Each row comes from the steps of one path. Every step used is in the known rows, and no mark comes twice. Write the path behind each row, first mark first.
In the rows, 128 means zero.
Known rows
kede sopum terep: [125 134 123  89  94 122 164 124 126 115 141 107 122 128 114 163 157 147
 115 143 109 125 141  96 102 115 119 109  88 120 122 137 117 132 134 135
 127 114 117]
sedo labop: [128 136 127 106 120 125 134 113 133 112 134 123 128 138 135 109 125 156
 136 112 120 127 134 111 138 142 150 116 144 117 129  87 133 135 158 142
 120 166 110]
noku biva muloz: [158 138 123  76 112 120 118 133 133 135 127 110 124 143 121 129 145 123
 126 115 136 134 144 134 126 140  93 151 149 129 119 132 145 135 119 140
 125  78 145]
biru lizo tipe muloz biva: [132 140 129 163 116 135 122 129 144 132 108 169 134 121 125 133 100 132
 126 107 122 134 122 122 135 173  82 118 124 130 133 133 149 125 107 121
 146 100 117]
lizo biru: [128 124 132  96 129 127 138 128 126 135 146 138 132 132 138 128 125 147
 132 115 125 127 113 133 118  98 126  90 106 135 110 150 122 160 118 145
 113 147 110]
biru lizo: [125 130 119 107 105 126 141 121 135 127 116 138 117 144 106 105 123 144
 126 106 125 139 114 117 131 137 152 122 117 113 125 101 136 119 122 117
 125 116 130]
tipe lizo: [145 130 134 105 137 128 115 131 119 138 146 123 135 136 126 142 135 146
 119 131 125 129 127 126 127 107 164 122 131 123 127 140 159 138 129 129
 135 109 122]
sobi labop: [105 119 126 124 100 128 129 129 126 134 138 106 125 138 125 144 127 123
 127 120 127 138 141 132 120 129 162 128 115 134 122 128 122 133 134 119
 116 166 147]
sedo labop terep: [129 137 111 148 126 122 115  98 123  98 137 146 138 129 146  83 116 154
 148 120 130 123 137  82 147 154 191 117 137 116 132  97 138 116 159 146
 108 154 117]
terep labop sobi: [128 117 114 137 138 123 157 101 128 120 134 155 126 132 140 112 128 143
 136 131 131 130 136 121 128  78 125 124 123 114 145 157  96 114 127 129
 118 141 126]
terep labop: [133 121 125  92 116 132 148 106 133 116 137 129 130 136 132 131 128 141
 133 118 125 139 138 127 112  96 119 129 119 130 131 145 102 133 141 124
 122 147 122]
noku biva biru lizo tipe muloz: [139 138 122  88 141 131  94 141 143 146 101 147 125 125 116 129 122 116
 134 118 129 135 111 147 118 152  76 174 147 137 114  97 141 126 121 124
 157  75 136]
lizo tipe sobi labop terep: [ 91 128 104 188 136 137  79 121 112 129 133 147 154 119 159 144 108 111
 127 144 148 124 135 123 123 128 190 113 100 137 122 105 118 111 110 124
 118 159 159]
garulit noku biva: [139 119 136  64 121 123 109 128 130 119 126 124 134 149 136 125 149 154
 107 108 130 141 130 134 127 163 147 144 130 132 133 182 134 130 130 130
 140 152 123]
sopum terep labop: [131 130 132  80  94 131 172 102 134 110 139 112 131 132 134 157 142 133
 136 127 116 143 150  96 117 101 116 118 109 134 118 137  92 132 146 135
 132 132 120]
biru biva noku: [144 129 119 115 109 125 159 123 124 116 138 115 111 134  98 159 132 144
 130 126 139 115 134 142 120 147 145 129 123 120 154 130 121 110 114 125
 123 182 130]
noku biva biru lizo: [113 124 125  70 123 127 113 133 142 130 103 128 114 141  98 104 134 106
 139 119 131 135 109 129 118 144 103 172 149 118 124 111 135 124 129 129
 122 117 146]
muloz tipe lizo: [160 134 135 100 140 127 128 140 126 126 149  95 127 125 107 142 134 148
 120 152 102 126 128 143 133 130 128 128 141 120 121 136 158 147 121 129
 131  93 123]
labop sobi tipe: [112 134 118 200 117 118 143 115 113 126 130 140 122 124 125  93 120 126
 113 127 147 135 123 116 136  99 146 109 123 119 129 117 114 117 122 131
 112 125 137]
sopum terep: [134 137 132  89  90 127 149 118 126 114 145 111 131 133 122 152 144 141
 123 118 120 137 138  99 130 141 142 110 109 130 109 128 122 130 130 146
 130 121 122]
garulit noku biva muloz: [164 124 132  67 130 122 107 142 135 126 122 107 132 146 137 111 160 134
 107 105 132 143 146 144 135 164 121 154 137 138 123 171 131 133 141 128
 131  99 126]
garulit noku biva biru lizo tipe: [101 120 124  84 152 133  88 148 150 137 102 128 133 139 120 110 136 124
  97 116 124 147 109 148 121 174 107 174 123 135 122 110 101 131 151 124
 140 127 123]
kede sopum terep labop sobi tipe lizo: [104 132 123 181 129 117 191 105 110 127 126 118 125 113 134 148 153 119
 110 191 117 128 145  73 101  19 111 121  91 116 141 135  93 126 170 125
 141  66 130]
labop sobi tipe muloz biva: [133 134 139 222 116 123 132 116 117 121 122 173 131 106 138 106 115 116
 136 120 141 126 136 110 152 122 113 105 145 127 148 182 149 113 109 133
 131 127 131]
terep labop sobi tipe lizo biru: [116 121 134 190 166 123 161 112 111 147 128 151 134 117 158 108 122 116
 129 165 131 131 117 117 115   4 127 109 105 132 130 141  93 152 149 132
 128 105 123]
muloz tipe lizo biru: [154 127 138  92 155 128 138 144 122 140 152 108 130 119 129 147 130 144
 128 158 100 120 111 153 122  97 106 105 121 130 106 138 136 176 112 143
 127  95 112]
terep labop sedo: [122 119 118  82 114 129 154 110 142 114 144 127 128 141 155 118 131 142
 144  96 127 134 122 118 130 106 119 130 129 119 148 167  98 142 125 114
 137 157 122]
muloz tipe lizo biru biva: [141 135 137 109 155 121 159 139 124 133 142 102 126 119 120 164 135 167
 109 176 102 104 111 150 137  84  56  97 133 125 127 145 145 162 100 144
 132 101 107]
labop sobi tipe lizo: [122 133 127 203 146 118 131 121 104 139 135 139 128 122 127 112 124 125
 113 146 140 134 124 113 141  67 162 116 127 119 133 120 140 122 136 127
 133  94 137]
labop sobi tipe lizo biru biva noku: [134 124 124 212 157 114 171 130  99 141 131 143 115 117 124 139 125 127
 120 174 144 106 114 129 126  50 145 106 113 127 152 123 110 128 122 133
 132 138 128]
biva biru lizo tipe sobi labop sedo: [ 60 115 115 133 142 141  90 152 144 141 112 125 128 131 152 118 120  82
 139 118 136 120 107 141 132 122 147 156 121 127 123  80 101 129 107 102
 136 167 151]
sobi tipe lizo biru biva noku garulit: [120 119 148 142 132 130 162 134 106 159 132 100 119 121 119 146 122 119
 116 162 143 116  93 124 107  90 126 108 115 142 123 102 118 139 160 121
 131 140 111]
tipe muloz biva: [158 130 149 126 110 131 119 123 132 118 133 156 136 123 134 137 123 141
 145 104 121 124 141 122 138 157 115 109 149 132 141 201 165 126 111 135
 130 138 120]
lizo tipe muloz biva noku: [161 133 126 160 129 137 111 138 130 126 140 158 134 112 123 168 110 125
 144 109 129 124 144 146 106 188 131 129 114 142 139 162 127 123 112 127
 140 164 122]
sopum terep labop sedo: [125 127 124  73  88 127 168 105 143 106 146 115 126 137 159 137 148 128
 146 107 123 138 133  88 134 105 111 125 119 124 136 157  83 143 128 127
 148 142 116]
garulit noku: [139 115 135  95 128 130 113 133 130 115 138 123 136 141 134 114 147 159
 109  97 124 146 128 137 135 159 170 120 113 131 127 172 125 132 143 120
 128 162 105]
sobi tipe lizo: [119 137 139 156 122 126 125 129 112 138 136 108 131 127 122 128 125 125
 105 138 140 139 126 117 125  79 158 114 127 134 124 109 148 143 153 121
 137  97 134]
garulit noku biva biru: [129 110 142  56 147 129  89 141 137 119 126 115 133 140 127 115 158 127
 119 107 130 140 127 147 119 168 133 168 144 139 127 178 120 127 147 135
 130 167 125]

Which path is each row?
[118 116 135 117 115 137 120 140 123 122 133  95 126 123 131 152 128 116
 141 149 116 116 141 157 126 129 153 125 137 128 116 125 140 130  96 122
 115 168 154] => muloz tipe sobi labop
[180 143 133  78 145 120 121 149 129 137 132  79 123 129 111 144 152 117
 123 160 111 125 145 152 131 140  76 164 166 126 112 132 169 147 113 139
 135  21 145] => noku biva muloz tipe lizo
[154 137 140 112 155 120 150 142 123 152 137 110 132 131 138 153 143 144
 110 151 126 111 127 143 144  73  78  98 129 136 127 127 146 154 123 139
 127  56 109] => tipe lizo biru biva muloz
[129 131 142 105 149 120 148 126 119 147 140 129 130 132 136 165 133 168
 108 154 125 106 113 136 134  66  95  86 125 128 138 146 147 152 116 139
 134 120 106] => tipe lizo biru biva
[112 122 127 100 128 133 116 133 143 125 115 126 116 136  99  91 132 116
 138 111 124 137 110 135 126 142 137 150 133 122 118  96 121 121 145 120
 110 121 129] => biva biru lizo
[ 73 127 112 151 118 140 113 136 129 145 104 135 132 132 139 141 109 112
 117 137 132 130 127 135 120 107 168 126 104 129 119  71 121 121 111 109
 132 142 153] => biru lizo tipe sobi labop
[131 119 129  89 109 130 162 121 123 130 136 106 115 137  98 148 127 144
 123 123 139 116 112 125 117 169 110 132 131 123 139 120 123  98 140 122
 121 172 112] => biru biva noku garulit
[102 113 133 118 109 135 114 130 119 125 128 122 134 138 144 148 128 113
 135 129 136 120 145 135 123 108 201 120 124 132 124 130 142 118 106 121
 122 183 152] => tipe sobi labop
[150 130 127 191 126 124 160 103 118 123 118 156 129 111 153 104 122 127
 149 132 141 141 139 118 133  60 109 123 132 132 138 139 112 114 144 116
 139 100 132] => terep labop sobi tipe muloz
[100 139 116 202 133 114 150 103 118 119 123 142 120 123 145  74 117 132
 130 132 138 127 132  94 148 106 156 114 138 113 132  74 121 122 158 140
 114 155 122] => sedo labop sobi tipe
[100 139 133 211 167 106 173 112 110 139 120 141 125 118 156 110 121 149
 113 179 131 103 118  96 158  34 113  87 141 117 148  79 139 143 156 153
 128 133 104] => sedo labop sobi tipe lizo biru biva
[104 141 107 123 117 130 126 126 139 138 119 142 124 135 113 121 107 142
 104 113 126 143 110 129 127 134 111 123  96 123 119  70 116 134 122 118
 132 100 128] => biru lizo tipe
[132 137 120 123 144 138  99 145 145 141 115 144 129 117 117 116 117 121
 137 114 122 140 110 149 125 145 102 153 127 137 108  75 129 123 135 114
 144  71 119] => biva biru lizo tipe muloz
[110 114 117 165 117 131  90 113 109 117 134 141 145 128 155 125 120 108
 149 137 148 120 138 110 131 125 223 120 124 129 131 137 137  97 110 121
 108 174 163] => tipe sobi labop terep
[125 131 110 152 142 114 144 106 126 117 130 157 126 133 142  94 126 155
 137 127 120 117 139 105 150 130 167 118 144 103 141 101 130 111 143 150
 116 155 111] => sedo labop sobi
[144 115 132 135 110 132 130 130 129 113 142 137 122 132 101 145 121 115
 144 109 131 119 144 133 108 180 167 128 122 126 149 181 118 123 123 133
 111 205 133] => muloz biva noku
[150 140 140 148 100 129 126 124 117 127 129 128 127 119 132 120 120 126
 139 113 140 146 128 123 134 114 134 110 133 144 117 124 154 129 131 118
 141 105 128] => sobi tipe muloz
[128 107 143 115 106 140 126 126 128 126 142 128 124 131 103 135 116 113
 143 104 133 121 122 117 108 204 140 136 131 127 134 177 122 114 140 130
 110 195 114] => muloz biva noku garulit
[126 131 133 125 122 130 146 145 129 125 119  72 120 119 127 158 145 112
 120 169 123 103 157 166 147 134  79 128 155 128 129 106 147 119  99 123
 112 113 156] => biru biva muloz tipe sobi labop
[169 142 123 105 125 127 133 145 139 120 144  79 119 124 106 121 143 126
 129 130 110 131 141 160 139 161  77 132 138 129 105 114 133 143 119 133
 108  57 130] => biva muloz tipe
[103 136 111 127 130 137 113 127 132 131 108 155 134 133 130 125 108 131
 112 123 135 128 114 133 125 118 138 113 108 119 116  79 137 118  94 118
 137 115 132] => biru lizo tipe sobi
[168 113 151 111 104 142 125 130 127 128 138 141 128 120 120 135 119 115
 166 100 131 123 129 119 111 208 131 138 145 135 131 191 147 104 133 122
 130 168 110] => tipe muloz biva noku garulit
[ 96 117 120 117  99 125 126 135 132 134 147 112 120 142 150 132 135 127
 135 100 133 131 123 119 138 138 169 134 124 127 140 146 113 143 116 113
 133 179 144] => sobi labop sedo
[145 141 132 151 125 134 106 130 134 132 135 158 145 114 136 157 108 146
 123 109 124 125 137 133 130 165  78 111 123 142 133 168 144 134 107 137
 144 123 116] => lizo tipe muloz biva
[118 109 138  59 138 130  99 142 146 120  99 122 123 147 111  90 148 119
 117 111 126 146 116 136 124 175 136 179 142 127 128 142 121 122 148 116
 132 138 128] => garulit noku biva biru lizo
[155 144 119 125 130 133 110 133 130 139 140 147 140 118 141 153 118 155
 124 110 126 138 127 146 124 141 116 116 116 142 111 120 137 134 118 126
 154  95 113] => lizo tipe muloz
[ 86 130 127 148 141 136 100 135 153 134 113 141 128 123 105 115 108 104
 115 114 122 129 114 137 120 163  80 139 128 128 132 105 104 132 135 134
 114 134 122] => muloz biva biru lizo tipe
[153 133 121 166 120 138 125 140 139 129 115 163 123 119 109 143 101 111
 146 113 124 131 133 138 113 192 142 141 109 132 140 126 127 117 113 112
 147 139 129] => biru lizo tipe muloz biva noku
[141 112 128  80 106 137 134 129 123 133 146 110 120 137 106 130 125 126
 147 107 135 130 114 128 100 177 165 140 118 129 117 132 115 110 144 119
 120 169 117] => biva noku garulit
[133 132 140 144 153 141  80 142 142 132 134 144 142 105 128 150 114 114
 137 107 122 123 132 151 123 167  76 132 143 147 124 156 126 134 135 140
 129 138 112] => lizo tipe muloz biva biru
[181 131 142  69 160 124 109 160 133 128 130  72 134 134 126 128 166 133
 103 150 105 137 146 163 139 173 102 172 155 133 118 164 154 147 132 126
 143  54 128] => garulit noku biva muloz tipe lizo
[116 123 139 230 136 127 121 126 130 125  93 167 120 109 119  68 112  80
 148 121 138 128 120 114 149 133 104 141 158 125 145 140 137 105 132 122
 123 108 139] => labop sobi tipe muloz biva biru lizo
[128 138 142 230 127 117 142 106 122 111 113 171 129 109 155  85 111 127
 148 125 130 118 147  88 161 136 129 106 168 121 154 136 153 116 151 147
 129 145 116] => sedo labop sobi tipe muloz biva
[ 94 135 114  88 143 128 100 137 146 144 104 129 122 135 102 124 120 108
 116 124 129 138 105 140 110 139  75 170 135 128 116  73 115 133 128 133
 132 109 143] => noku biva biru lizo tipe
[ 66 121 108 182 151 142  65 132 126 131 107 145 142 120 139 109 103  82
 141 143 145 125 119 128 124 134 180 149 114 135 116  63 105 104 125 110
 113 144 166] => biva biru lizo tipe sobi labop terep
[108 121 116 166 105 125 107 114 117 125 140 127 137 132 134 121 122 119
 139 125 137 134 136 104 130 141 192 127 110 133 132 129 120 115 133 123
 109 155 159] => sobi labop terep
[167 125 132 111 159 124 169 150 118 131 149  97 114 119 103 177 133 150
 130 177 108 101 117 166 123 113 114 120 120 127 135 139 129 152 110 132
 133 137 117] => muloz tipe lizo biru biva noku
[141 142 126 205 131 117 146 109 117 118 118 155 125 113 154  78 117 134
 150 130 133 130 137  98 157 112 159 115 151 122 132  94 145 115 153 133
 141 121 118] => sedo labop sobi tipe muloz
[175 128 135  58 145 130  99 152 133 107 115  95 136 131 145 120 163 123
 118 137 122 125 150 165 143 173 110 153 158 134 114 160 156 129  98 128
 127  98 135] => garulit noku biva muloz tipe sobi
[ 63 117 123 138 145 146  90 147 137 148 104 123 132 127 126 133 115  81
 130 138 129 127 121 153 113 123 150 149 117 136 109  56 109 121 128 112
 126 151 156] => biva biru lizo tipe sobi labop
[143 140 126 111 117 119 147 128 133 125 131 101 120 136 117 139 148 148
 114 124 138 119 142 139 148 132  62 118 143 127 137 114 138 119 125 133
 115  79 124] => biru biva muloz
